Each row was made from one small tree. The marks that hang from a mark follow it in brackets, in alphabetical order. Every link used is in the known rows. Write each row's tree.
In the rows, zero is written as 128.
Known rows
muvus{bububif{mipi{duki{vuze} gonag{dabaz}}} popada roguk}: [139 108 105  89 139 123 129 139  96 162 155 149 118 133 117 135 136 124
 116 153 150 112 105 115 113 126 126 139 142  86 149  79 101 164 121 140
 157 128 144 148 161 132  95 144  69 145 109 117 123 126  98 126 122 139
 148 120 134  96 133 145 142 136 149 126 102 101 115 195 126  90  84 113
 112 115 117 150 178]
bububif{mipi{duki{vuze} gonag} muvus{roguk}}: [179 132 129 133 146 127 134 167  89 102 134  94 116 162 116 134 129 132
 163 120 161 114 113 135 147 133 124 115 139 172 149  82 113 166 116 116
 159 103 138 147 131 121  62 141 109 125 109 114  93 117 117 162 150 169
 112 127 149  93 137 128 110 107 137  91  97 103 128 171 132 101 105 111
 139 117 148 161 174]
muvus{bububif{mipi} roguk}: [135 118 151 140 127 131 145 130  95 126 129 136 132 118 124 140 124 140
 119 139 144 124 144 133 156 143 114 127 109 105 152  51 118 144 110 133
 140 138 111 132 163 102 118 156 102 130 148 152 109 119 114 161 151 115
 135 105 108 122  99 124 110 127 130 116 129 114 102 137 128 110 103 125
 110 109 135 171 130]
roguk{muvus{bububif{mipi{duki gonag}} popada}}: [159 133 119  85 117  76 124 148 101  92 124 154 132 135 114 127 102 127
 146 144 139 131 113 120 144 128 112 144 145 106 128 141 110 151 137 106
 140 116 114 146 160 105  81 135 135 160 107 141 102 104 133 140 129  95
 135 142 120  90 140 120 105 126 129 136 113 118 114 145 126 122  85 128
 160 100 133 142 168]
lebik{lepa}: [112 124 135 162 126 116 145 102 113  97 127 118 143 116 125 117 134 132
 108 125 134 138 167 141 121 141 126 111  95 108 113  86 170 123 113 131
 130 112  88 134 149 100  98 157 121 115 148 163 122 137 127 156 169 105
 125 129 113 144 123 128 117 163 140 112 134 122 109 123 132 132  82 131
 166 112 137 124 124]
roguk{muvus{bububif{mipi{duki popada}}}}: [168 140 178 115 143  88 125 141  92 124 112 152 133 133 125 138 110 134
 190 140 136 139 122 124 169 152 107 117 146 114 130 136 125 137 149 100
 129 112 104 147 161  92 101 139 154 165 117 147  81  94 135 137 126  94
 122 123 126  99 135 113 108 116 126 121 115 116 122  90 150 114 103 130
 160 107 123 131 166]
lepa{buzofuv lebik}: [121  99 130 165 109 112 129 101 105  28 123 121 135 115 139 131 113 150
 115 131 149 140 138 177 163 141 131 121 118 117 113  79 150 108 126 124
 112 102 112 161 197 114 120 142 134 127 153 150 113 127  87 171 162 105
 129 108 100 141  77 133 109 179 112  98 119 118 109 123 109 147 116 191
 174 128 129 139 123]
lebik{votogot}: [130 131 153 163 130 113 143 105 106 100 111 106 147 126 130 123 129 132
 122 127 147 133 161 145 157 131 122 122 109 141 111  94 159 130 115 123
 132 122  96 145 163 106  88 163 130 106 158 155 107 132 115 155 154  98
 143 128 114 139 153 134 120 150 148 100 127 130 138 128 119 133 112 128
 170 108 139 137 123]
bububif{muvus}: [144 148 140 146 121 132 130 141 103  69 118  90 143 148 112 132 124 141
 139 124 136 135 155 147 158 139 124 117 113 129 131  84 150 125 116 130
 142 108  80 153 138  98  88 151 132 108 150 149  83 155 133 155 159 136
 123 125 113 130 103 112 125 123 122  99 113 111 116 113 122 141 107 119
 166 101 151 173 129]
lepa{buzofuv{sizo} lebik{duki roguk{muvus} votogot}}: [110 135 131 155 125  78 172  67 123  39 116 132 132 152 147 120  95 143
 136 116 151 168 133 130 135 128 111 128  93 150  99 154 174 108 131 145
  63 116 113 135 145 109 140 132 154 132 165 156 163 107  89 166 173  98
 123 146 115 161 121 153 101 204 167  73 165 140 166 118 168 136 154 168
 172 142 168  87 153]
roguk{muvus}: [135 129 156 151 135 100 135 112 102  91 116 135 156 117 134 112 129 139
 167 116 135 144 173 150 154 153 126 121 109  98 116 131 166 130 119 117
 123 113  69 144 164  92  96 145 135 133 152 154 113 150 143 147 153  92
 130 123 105 137 106 119 112 131 120 104 116 123 121 103 125 144 101 129
 195  83 157 161 131]
lepa{buzofuv{sizo} lebik}: [115 123 142 154  98 114 128  89 104  28 125 117 129 131 136 136 115 147
 116 120 159 139 146 176 145 145 136 121 107 120 123  69 169  95 126 120
  95 105 119 154 163 123 127 138 140 125 151 148 111 119  85 189 152 104
 118 120 106 142  59 105 104 176  99  84 142 131 107 114 124 139 127 185
 161 132 135 119 116]
lebik{duki{vuze} lepa{buzofuv{sizo}} roguk{muvus} votogot}: [107 130 112 175 146  76 180  73 114 114 156 123 107 137 151 107 122 129
 132 135 146 159 155 111  98 126 120 116  66 135  90 165 187 135 135 170
  72 119  96 113 116  98 136 137 118 115 158 149 167 112 101 159 192 116
 125 162 128 168 177 165 106 210 184  76 150 134 179 136 192 124 114 154
 159 131 163  70 166]
dabaz{kino{vuze}}: [123 113 143 129 135 128 128  81 130 125 125  94 157 130 107 129 119 128
 100 114 150 126 114 156 152 128 144 125 106  79 107 116 138 131 124 123
 169 122  92 152 153 103 122 151 136 105 152 153  99 177 114 142 172  94
 133 107  94 124 106 117 131 152 121  99 109 149 120  78  82 152 105 104
 176  91 157 176 132]
mipi{duki{vuze} gonag{dabaz{kino}} popada}: [147 106 165 121 167 129 112 101 109 125 145 122 127 161 108 128 142 126
 139 111 152 121 101 131 124 120 148 120 162  99 109 134 129 131 127 123
 152  97 125 163 164 127  86 134 116 137 104 117 103 127  98 111 117 141
 135 117 150  73 147 125 163 152 146  99  96 111 133  84 113 130  96 116
 179 111 136 114 181]
gonag{dabaz{kino}}: [112 128 139 139 146 134 126  81 120 102 146 125 152 138 115 129 144 135
 107 114 138 125 141 142 138 138 146 127 123  90 110 102 145 112 112 119
 147 120  88 156 159 107 123 149 117 113 166 152 121 159 115 132 148 105
 151 101 116 137  98 106 167 143 133  94 117 113 121  76  95 146 122 119
 176  81 144 156 132]
lepa{buzofuv{sizo} lebik{roguk votogot}}: [111 126 134 160  97 101 159  73 114  45 112 111 126 145 140 129 114 147
 105 125 157 153 150 144 120 124 120 120  94 162 111  96 167 104 122 137
  86 113 127 141 164 125 138 133 153 114 157 149 148  98  78 174 165 106
 114 142 116 155 134 148 106 192 144  72 161 137 153 135 139 129 143 171
 154 150 129  89 131]
muvus{bububif{mipi{gonag{dabaz}}} popada roguk}: [121 110 122  89 135 127 137 130 108 124 158 147 128 131 100 142 129 128
  73 145 145 114 122 115 100 123 122 160 134  96 153  60 109 142 113 139
 151 138 129 136 162 128 111 144  72 138 122 144 138 124 113 137 129 137
 156 119 114  91 109 133 150 129 135 141 117  99 104 155 105 101  85 110
 116 102 123 149 152]
kino{vuze}: [117 117 146 148 125 121 128 105 114 135 108  98 153 113 115 124 115 126
 111 134 147 131 129 163 142 133 131 121 100  93 120 109 147 139 106 128
 157 115  98 154 152 100 106 164 135 105 145 156 105 177 120 155 161 100
 126 124  96 120  90 123 122 152 119 115 108 144 125 105  99 139  98 106
 168  95 144 163 131]
muvus{bububif}: [121 118 153 149 100 117 129 119  99 108 123 130 144 114 133 128 122 138
 104 145 130 132 148 145 151 133 123 128 109  71 135  80 151 128 112 142
 129 128  81 148 174  91 103 157 122 122 152 160 115 141 111 146 149 108
 137 105  96 129  91 119 113 145 123 116 131 121  95 107 126 129  96 141
 150 104 134 159 122]
dabaz{duki kino{vuze}}: [112 119 137 131 147 140 123  96 132 124 136  77 148 133 111 137 118 131
 118 112 138 125  93 144 159 117 136 138 113  66 111 103 123 136 134 120
 176 130 101 148 159 108 115 144 125 109 156 160 110 174 109 140 170 106
 131  94  95 129 128 109 124 163 125 115 111 142 119  54  56 147 116  95
 166 103 139 175 131]
duki{vuze}: [128 112 142 169 120 122 125 111  92 127 119 117 144 115 138 123 139 133
 139 133 142 138 165 164 163 132 139 112 100  93 123 105 164 136 119 134
 146 111  84 143 162 101  92 157 104 107 150 129 102 163 116 148 155 125
 127 123 114 129 117 129 109 147 128  97 104 110 122 137 129 132  84 135
 156 111 151 168 134]
gonag{dabaz{duki kino{vuze}}}: [ 85 135 137 118 177 147 111  87 137 138 151  92 149 135 105 138 122 128
 110 111 131 120  94 139 134 121 140 142 116  60 117  97 125 126 123 120
 176 129 104 159 151 113 118 142 109 113 162 156 123 179 110 132 159 108
 144  90 106 131 116 117 171 170 128 121 108 129 127  35  53 144 126  92
 172  88 124 166 138]
mipi{gonag}: [127 120 161 139 113 113 128 118 106  73 119 119 145 134 115 116 131 127
 109 111 154 134 145 146 129 118 130 136 129 113 120 109 152 130 104 123
 138 105 102 154 170 106  71 149 121 119 130 147 117 140 118 154 148 132
 121 125 116 102 108 117 115 142 132 117 125 126 121 110 102 143  91 129
 183 106 148 135 131]
bububif{mipi{duki gonag{dabaz{kino{vuze}}} popada} muvus}: [159 150 163  74 195 133 108 139 133 111 129  92 128 186  65 150 108 117
 123 120 165 102  58 120 119 123 133 128 167 163 122 139  92 140 136  87
 182 101 136 162 124 129  97 133 150 134  98 133  74 119 132 126 137 146
 131 123 151  72 139 101 181 120 133 108  96 123 144  50  87 130 125  85
 171  96 120 123 188]
gonag{dabaz}: [105 133 142 145 133 122 125 103 107 111 132 128 157 123 115 123 141 125
 125 128 135 130 160 146 133 141 132 125 114 101 123  88 159 115 100 122
 135 109  86 156 161 106 107 160 117 111 160 154 120 163 122 153 139 108
 135 110 114 146  79 115 162 154 126 112 116 110 123 110 110 130 111 124
 165  88 136 150 130]

Which tree is each row?
[177  93 178 128 137 124 131 140  88 149 125 132 113 146 125 140 126 124
 151 136 155 116  95 119 140 126 121 126 150 120 146  93 102 166 132 127
 153 122 149 142 170 124  83 146  92 158  90 121 104  85  95 143 122 156
 123 118 142  59 158 139 100 129 149 116 110 108 121 137 142  98  77 118
 120 140 123 121 182] => muvus{bububif{mipi{duki{vuze} gonag popada}} roguk}
[156 123 112 117  99 124 138 136  98 131 137 138 138 123 125 144 119 129
 140 148 136 128 111 121 169 147 109 131 128  97 148  68 100 157 129 127
 157 130 135 144 174 120 115 162 120 144 124 152 120 131 111 146 138  94
 138 109 114 108 102 134 101 138 134 114 108 112  91 194 122 101  93 107
 104 124 134 168 154] => muvus{bububif{mipi{duki}} popada roguk}
[186 140 161 123 155 123 119 171  91 101 120 100 105 173 105 145 124 125
 167 132 162 123 107 129 153 123 126 112 162 176 135 125 114 157 146 100
 159  90 129 145 136 117  62 136 131 134  85 107  63 100 132 149 132 175
 103 145 160  73 163 116 116 114 135 108  82 102 141 119 135 116  95 119
 157 126 129 127 183] => bububif{mipi{duki{vuze} gonag popada} muvus}
[123 136 134 161 156  83 182  91 128 109 112 115 140 128 132 106 122 138
 133 119 135 165 179 116 103 137 113 121  81 149  99 148 176 128 119 138
 111 127  80 119 141  93 106 143 142 120 153 161 159 113 137 136 178  92
 132 156 118 150 200 165 116 167 180 101 149 120 164 130 158 131 105 117
 178 114 134  98 147] => lebik{lepa roguk{muvus} votogot}
[144 104 138 108 113 121 148 135 108 104 140 129 132 129 112 141 119 132
  82 143 150 125 123 119 123 117 116 155 129 100 149  71 105 151 120 136
 152 137 133 126 171 124 106 143  89 142 114 137 116 116 108 147 139 133
 142 124 108  80 126 133 110 125 136 137 120 114  97 165 103 110  78 112
 116 116 135 153 148] => muvus{bububif{mipi{gonag}} popada roguk}
[104 118 179  94 183 145 115  94 145 122 149  88 136 160  82 139 118 119
 102 103 145 107  66 127 105 103 140 156 148  73 114 112 113 135 134 122
 177 116 131 145 162 127 107 128 106 132 117 150 117 150 113 114 139 141
 140 102 117  72 151 115 175 165 135 141 114 136 134   4  52 141 106  82
 188  96 120 115 165] => mipi{gonag{dabaz{duki kino{vuze}}} popada}
[110 120  85 145 130  74 187  92 135  88 162 140 127 125 145 115  91 135
  90 168 123 168 129  88 107 126  99 142  88 101  85 152 156 138 140 181
  94 135  94 117 162  88 144 143 132 140 155 177 183 120  99 119 184  93
 154 145  95 140 173 182 111 212 199 116 150 131 148 156 156 126  96 152
 150 135 145  90 162] => lebik{duki lepa{buzofuv} roguk{muvus{bububif popada}} votogot}
[183 124 103 104 139 130 143 169  94 102 140 102 117 160 112 141 128 130
 154 135 154 119 105 120 146 129 124 125 146 151 144  88 106 171 139 122
 172 107 141 138 143 132  78 141  93 132  96 107  97 127 115 153 144 165
 119 140 139  87 145 132 105 111 138  97  77 101 118 204 118 106  88  96
 130 122 149 164 176] => bububif{mipi{duki{vuze} gonag} muvus{popada roguk}}
[158 107 184 140 132 135 142 131 102 144 126 132 131 132 121 146 129 139
 121 137 147 120 133 128 154 143 111 136 129 108 151  60 116 140 129 135
 140 136 117 127 174 108 130 156 111 142 118 152  99  99 117 142 141 125
 129 107 113  83 128 122 114 121 132 124 113 100 102 109 134 106  91 113
 118 121 134 139 143] => muvus{bububif{mipi{popada}} roguk}
[162 104 102 123 108 129 139 143  84 167 138 137 126 117 139 143 130 135
 150 160 132 123 113 120 171 141 118 121 122  80 142  71 104 166 135 137
 159 137 130 138 168 122 114 154  91 140 123 125 112 138  98 136 139 116
 141 116 111 109 122 141  96 136 140 107  90 103  99 213 137  95  77 110
  94 131 135 177 163] => muvus{bububif{mipi{duki{vuze}}} popada roguk}
[102 144 122 171 142  72 190  69 129  82 148 123 125 143 140 107 114 132
 120 125 145 168 154 110  95 132 110 120  76 144  97 156 183 123 128 156
  71 112  95 117 124  96 131 138 143 124 161 178 166 107 112 164 194  92
 126 162 119 166 152 154 115 208 183  82 172 143 169 118 179 126 130 145
 164 133 159  60 155] => lebik{duki lepa{buzofuv{sizo}} roguk{muvus} votogot}
[169 160 105  95 128 113 128 170 104  52 126 102 124 165  96 142 116 125
 139 135 151 128 114 123 145 126 116 127 155 170 130 110 110 151 136  96
 166  93 132 150 146 123  65 143 144 131 101 137  83 122 129 153 142 136
 114 147 140  90 128 111 124 116 129 110  97 110 123 166 104 125 102 104
 154 115 140 149 160] => bububif{mipi{duki gonag} muvus{popada}}
[ 98 139 120 171 108 111 158  82 113  64 163 114 124 129 128 122 122 124
  94 131 151 146 142 133 112 143 126 121  93 101 108  96 179 120 121 141
  93 104 103 134 137 106 131 156 124 118 158 178 138 136 101 184 185 106
 120 136 111 152  68 120 115 206 142  86 150 140 117 118 154 130 110 159
 142 132 161  84 133] => lebik{duki lepa{buzofuv{sizo}}}
[101 133 121 164 108  96 165  63 118  42 120 112 122 152 143 131 101 139
 108 122 159 158 122 124 127 123 111 126 101 153  99 115 163 107 117 141
  81 111 126 142 151 118 139 148 153 118 166 161 163 117  75 172 167 110
 117 145 118 164 109 151 105 218 167  74 160 141 160 134 159 131 155 169
 147 160 165  81 140] => lepa{buzofuv{sizo} lebik{duki roguk votogot}}
[129 129 117  95 133  69 157 125 122  96 136 153 129 141 119 118  99 121
 109 146 143 158 114  89 125 112 106 159 118 100 110 180 115 149 130 135
 130 133  94 118 148  92 106 129 133 153 118 157 150 129 123 117 156 125
 121 158 117 104 126 154 104 151 171 144 127 117 145 138 136 121 102 116
 145 117 167 134 172] => lebik{duki roguk{muvus{bububif{mipi{gonag}} popada}}}
[124 127 136 114 152 117 118  91 125  78 140 123 148 157 104 121 133 125
 124  98 152 122 104 130 124 124 144 132 154 104 108 125 128 122 103 107
 153  94 116 169 161 120  80 142 129 134 131 151 115 134 112 133 129 109
 142 104 136 112 100 116 167 153 143  97 121 127 124  89  96 137 124 123
 185 100 139 130 149] => mipi{duki gonag{dabaz{kino}}}
[116 116 126 169 155  83 165  87 108 105  89 126 135 135 161 114 106 144
 156 123 150 168 136 126 156 124 109 116  88 126  91 172 164 134 131 145
 103 128  87 132 158  96 108 140 133 128 162 131 160 138 101 128 159 120
 124 151 122 148 171 192  94 190 190  87 133 124 182 149 178 134 132 143
 174 134 182 125 165] => lepa{lebik{duki{vuze} roguk{muvus} votogot}}
[108 139 120 172 156  74 188  88 134 104 121 123 141 134 139 101 115 124
 126 122 137 173 154  95 113 133 103 123  84 139  86 173 170 138 117 143
 107 127  77 117 135  85 105 154 141 125 160 178 173 127 125 134 182  98
 128 158 119 158 176 174 114 191 208 102 148 130 180 129 171 126 119 113
 173 120 170  91 159] => lebik{duki lepa roguk{muvus} votogot}
[144 113 168 129 148 121 114 120  98 135 130 129 131 143 110 119 141 116
 151 124 155 118 111 136 113 126 138 120 155 108 123 128 143 142 121 120
 147  87 128 162 163 125  73 144 108 142 103 121 106 132 101 128 109 147
 124 134 147  81 127 132 155 150 142 116 103 108 137 110 129 121  89 125
 183 119 122  98 173] => mipi{duki{vuze} gonag{dabaz} popada}
[103 147 125 181 130  99 173  72 115  75 159 111 123 139 135 125 121 123
  77 129 150 145 137 123 105 130 119 120  92 140 101  96 177 123 126 141
  84 112 109 131 137 112 127 162 121 111 165 177 139 106  92 187 188 100
 138 137 117 153 127 129 114 207 164  81 159 147 136 121 157 121 121 162
 147 135 159  55 136] => lebik{duki lepa{buzofuv{sizo}} votogot}
[178 133 178 134 156 142 147 155 101  96 126 101 129 157 107 153 128 135
 149 125 150 125 141 129 164 154 111 124 136 169 145  65 124 139 141 116
 148 120 121 125 152 118 113 149 128 129 115 143  77 111 135 163 152 146
 112 124 130  92 132 112 130 101 127  98  97  91 117 107 129 111 103  91
 134 114 146 153 150] => bububif{mipi{popada} muvus{roguk}}
[ 97 122 120 138 165 144 116  92 115 134 163 108 131 139 131 134 153 137
 138 118 129 123 126 135 153 117 151 137 122  57 119  98 138 126 132 132
 163 125  96 144 157 112 112 131  82 115 164 131 114 165 103 125 149 132
 146  91 127 149 146 120 151 159 134 105  95 100 126  69  91 130 112 116
 156  96 123 170 138] => gonag{dabaz{duki{vuze} kino}}
[133 134 195  95 176  92 122 139 109 116 131 156 132 146 103 130 119 132
 116 138 144 128 133 126 108 130 122 147 147 114 135 132 130 129 131 121
 128 120 101 138 146 103  94 123 116 165 112 141  96  83 152 124 120 133
 143 131 130  77 144 121 159 113 129 148 127 100 132  45 135 112  95 139
 172  78 115 107 169] => roguk{muvus{bububif{mipi{gonag{dabaz} popada}}}}
[130 134  94  97 175 153 131 171 105 114 168  98 113 166 106 149 138 127
 134 136 145 105 109 110 120 109 129 155 137 120 159  59 102 157 137 136
 174 126 142 127 145 143  92 123  56 127 120 111 120 139 127 141 151 195
 135 129 140 107 168 132 152 123 144 124  83  75 126 153  91 102  91  84
 121 107 120 165 173] => bububif{mipi{gonag{dabaz{duki{vuze}}}} muvus{popada roguk}}
[137 110 133 117 108  98 132 123 106 108 129 147 147 112 134 125 107 135
 142 151 114 146 161 139 156 141 119 141 107  51 125 124 154 136 139 146
 128 136  72 144 175  92 121 139 116 146 142 152 119 155 131 127 142  94
 147 122  82 114 110 123 104 133 120 132 114 122  96 132 125 129  73 130
 165  90 148 165 137] => roguk{muvus{bububif popada}}
[ 93 132 145 122 147 129 124 119 116  81 142 107 140 139 109 123 138 122
 120 105 134 119 119 136 108 110 130 151 139  92 134  84 137 127 107 125
 146 111 112 152 163 119  75 138  91 128 143 152 138 148 124 145 132 146
 130 113 128 117 121 118 160 162 139 139 134 110 130  69  71 129 115 116
 178 101 115 131 137] => mipi{gonag{dabaz{duki}}}
[109 132 126 163  93 104 169  78 123  75 150 111 123 135 123 117 130 138
  96 126 152 155 170 139  94 135 129 121  79 119 113 102 177 116 107 146
  93 107 113 130 140 105 149 140 143 110 147 164 154 119 100 171 180 107
  99 148 113 164 103 131 118 194 137  89 149 126 127 120 143 129 101 150
 142 131 121  84 134] => lebik{lepa{buzofuv{sizo}} roguk}
[133  93 121 134  92 135 147 116 113 121 142 131 149 117 126 137 124 136
 107 142 125 136 142 127 145 139 120 144 111  51 140  55 134 149 124 163
 145 150 108 138 186 114 130 159  92 135 140 158 130 160 103 134 144 106
 149 103  80 109  95 140 110 147 130 124 117 116  76 170 117 119  75 104
 126 112 151 175 134] => muvus{bububif popada roguk}
[145 140 146 120 112  99 122 141  98  93 118 133 127 144 114 133 112 128
 122 137 146 116 106 132 150 124 117 128 151 133 134 101 113 142 114 107
 146 111 125 158 155 104  63 150 137 137 116 145 100  98 112 149 134 116
 122 116 131  96 119 117 110 135 137 129 127 123 114 122 122 115 106 142
 146 114 125 132 151] => muvus{bububif{mipi{duki gonag}}}
[139 132 110 103 119  84 153 128 113 120 126 150 134 121 127 127 112 137
 132 154 127 159 154 117 150 130 107 141  99  96 122 147 130 138 136 132
 136 143  83 121 154  92 133 130 141 137 136 147 144 129 136 120 152 101
 122 148 102 127 134 139 109 133 134 132 113 106 131 144 133 119  97 114
 133 103 130 167 151] => lebik{roguk{muvus{bububif{mipi} popada}}}
[105  99 104 188 130 102 159  76 108  82 119 110 117 131 163 122 104 142
 116 144 160 158 118 136 148 117 117 118  99 149  90 128 153 123 121 159
 102 114 119 142 179 108 131 147 129 111 163 138 161 124  62 144 176 132
 129 144 123 154 145 191 101 221 185  85 134 120 175 165 151 135 135 178
 148 164 161 108 157] => lepa{buzofuv lebik{duki{vuze} roguk votogot}}
[139 110 186 109 165 130 135 131 104 130 139 142 129 148 103 145 132 129
  94 131 154 104 119 120 102 129 121 153 147 120 152  67 111 136 113 136
 140 133 137 133 164 122 107 141  85 153 111 145 112  88 115 139 119 156
 144 116 130  66 126 128 158 127 140 138 124  98 115  88 122 102  96 117
 129 108 119 113 163] => muvus{bububif{mipi{gonag{dabaz} popada}} roguk}
